Each row was made from one small tree. The marks that hang from a mark follow it in brackets, in the order of their numbers. Every link used is in the known rows. Write each row's tree.
In the rows, 128 means zero.
Known rows:
K872(K659(K103(K708))): [ 40 158 138 148 105 125 133 115 145 126 121 164 149 123 121 143 103  56
 144 148  88]
K464(K299(K695)): [127 136 119 131 154 145 144 160 110 151 142 121  79 114 175  75 139 208
 111  95 166]
K659(K103(K708) K464(K299(K695))): [137 127 117 146 151 123 159 170 177 106  98 139 121 124  94   9 147 152
 117  72 114]
K103(K299): [166 154 138 130 123 136 120 153  86 118 142 128  93 138 134 171 110  98
 161  83 158]
K659(K103(K299 K712)): [172 157 126 121 113  93 125 145  92 103 131 108 152 146 142 145 102 111
 152 151 112]
K464(K299): [109 161 148 128 146 146 144 161 106 156 135 158  78 116 117 123 136 172
 127 129 149]
K872(K659(K103(K708) K464)): [ 67 133 126 140 121 121 144 123 179 117 107 153 171 126  94  96 127  40
 136 138  78]
K103(K299(K464)): [182 134 162 130 125 142 110 120  96 104 143 142 103 132 107 161 134 131
 143 122 161]
K103(K299 K659(K464) K712): [165  90 107 103 140 102 122 148 110 137 128  94 132 151 129 185 125  77
 118 138 124]
K464(K299 K659): [ 63 131 125 116 116 162 153 110 118 175 119 150 106 104  86 114 133 172
 120 150 140]
K708(K103(K659)): [109 157 149 118 139 119 112 122 131 173 141 132 111 132 139 206 133 146
 128 145 122]
K872(K659(K464)): [ 94 117 118 121 133 137 140 125 146 156 133 128 146 119 145 121 142  74
 122 157 123]
K299(K464(K659) K695): [113  81 127 115 120 150 121  75 135 153 136 107 133 102 146  87 149 202
 101 162 153]
K872(K659(K103)): [ 69 174 123 128  91 112 133 131 130 131 137 124 159 123 152 136 107  92
 133 172 102]
K695(K299): [164 184 124 133 139 158 109 163 116 144 174 132 124 118 156 212 125 116
 142 148 150]
K708(K103(K299)): [172 167 149 133 140 146 113 118 106 121 134 140 116 139 144 161 136 122
 170  95 149]
K103(K659 K708): [ 69 129 152 134 136 126 117 142 123 165 133 158  78 132 100 213 101  85
 136 113 116]
K299(K464 K695): [162 110 148 129 146 134 115 128 122 132 154 113 106 116 172  95 150 198
 109 144 158]
K872(K659(K103(K299) K464)): [134 147  95 126  91 114 139 139 144  88 117 108 180 140 121 110 120  46
 140 111 115]
K103(K708 K712): [ 99 115 163 131 169 131 121 119 107 164 135 167 105 126 138 159 123 102
 148 176 104]
K103(K659(K464(K299)) K708): [ 86 109 139 134 158 136 146 157 155 160 108 171  82 126  53 139 136 106
 108  94 117]
K695(K299(K464(K659))): [132 132 132 123 112 179 107  84 145 150 156 137 165  98  97 192 151 158
 113 209 146]
K872(K659(K103(K708) K464(K299))): [ 58 140 123 146 126 135 164 132 182 119  94 175 155 119  69  67 141  84
 120 131  87]
K103(K299(K464) K708): [152 118 176 150 137 158 108 103 113 102 128 179  90 134  78 164 129  98
 154  99 148]
K659(K103 K464(K299(K695))): [166 146 103 127 139 111 159 185 164 111 113 101 136 123 125   4 150 191
 105  94 128]

Which tree is each row?
[ 91 138  92 123  96 131 157 126 145 136 110 103 143 107 124  40 127 209
 104 119 130]
K464(K299(K695) K659(K103))
[ 45 122 128 127 123 131 155  91 139 154  92 168 153 112  62  94 123 152
 124 193  79]
K464(K299 K659(K103(K708 K712)))
[ 89  97 134 137 105 134 126  72 172 117 108 131 158 109  92  66 132 167
 115 145 109]
K299(K464(K659(K103(K708))) K695)
[121 147  81 135  85 120 129 128 119  88 136  84 158 135 211 109 101  96
 132  82 143]
K872(K659(K103(K299(K695))))
[178  93  83 119 132 115 123 167 129 118 132  69 109 146 162 133 123 108
 110  38 159]
K103(K299(K695) K659(K464))
[141 108 106 121 170 131 141 141 171 160 118 110 115 125 151  79 173 210
  87  92 141]
K708(K103(K659(K464(K299(K695)))))
[148 112 126 153 145 152 118 142 106 107 133 134  79 136 168 125 109  94
 154  26 164]
K103(K299(K695) K708)
[186 142 123 136 150 146 112 116 114 116 141 105 115 136 207 114 138 159
 152  59 169]
K708(K103(K299(K695)))
[166  92 120 125 119 123 104 128 107 113 149  91 100 137 163 163 125 168
 102  84 176]
K103(K299(K464 K695) K659)
[201 163 119 125 107 102 135 176 139  78 115 106 147 148  81  98 119  83
 155  81 120]
K659(K103(K299) K464)
[215 110  88 117 134  89 134 161 132  85 121  64 172 147 175  50 132 129
 125 108 122]
K659(K103(K299(K695) K712) K464)
[ 78 108  99 120 125 161 152 114 124 167 125 113 104 100 147  72 138 206
 103 114 159]
K464(K299(K695) K659)
[142 143 139 138 126 108 121 132 106  95 116 146 141 147 111 150 100  76
 164 128  97]
K659(K103(K299 K708 K712))
[205 140 126 136 105 111 115 132 125  66 136  95 139 137 147  84 126 176
 127  91 152]
K659(K103(K299(K464 K695)))
[188 136 148 120 115  97 115 117 105  86 130 122 167 142 115 131 130 150
 135 192 115]
K659(K103(K299(K464) K712))
[165 104 155 114 145 121  97  72 111 137 135 127 146 142 139 208 151 166
 115 192 128]
K708(K103(K299(K464) K659 K712))
[ 79  95 160 124 113 120 126  54 153 134 104 159 179 115  59 115 137 144
 124 241  73]
K299(K464(K659(K103(K708 K712))))
[103 151 111 121 106 106 146 140 164 120 120 115 183 126 124  91 132  76
 124 161  93]
K872(K659(K103 K464))
[125  76 161 130 142 125 101  91 105 129 130 157 107 142 103 219 121 103
 122 155 125]
K103(K299(K464) K659 K708 K712)
[ 72 103 148 123 155 114 115 124 108 177 134 151 102 133 132 215 107  94
 122 172  97]
K103(K659 K708 K712)
[136 114 119 110 127 108 112 138  76 146 143 103 109 147 159 228  98  97
 126 133 133]
K103(K299 K659 K712)
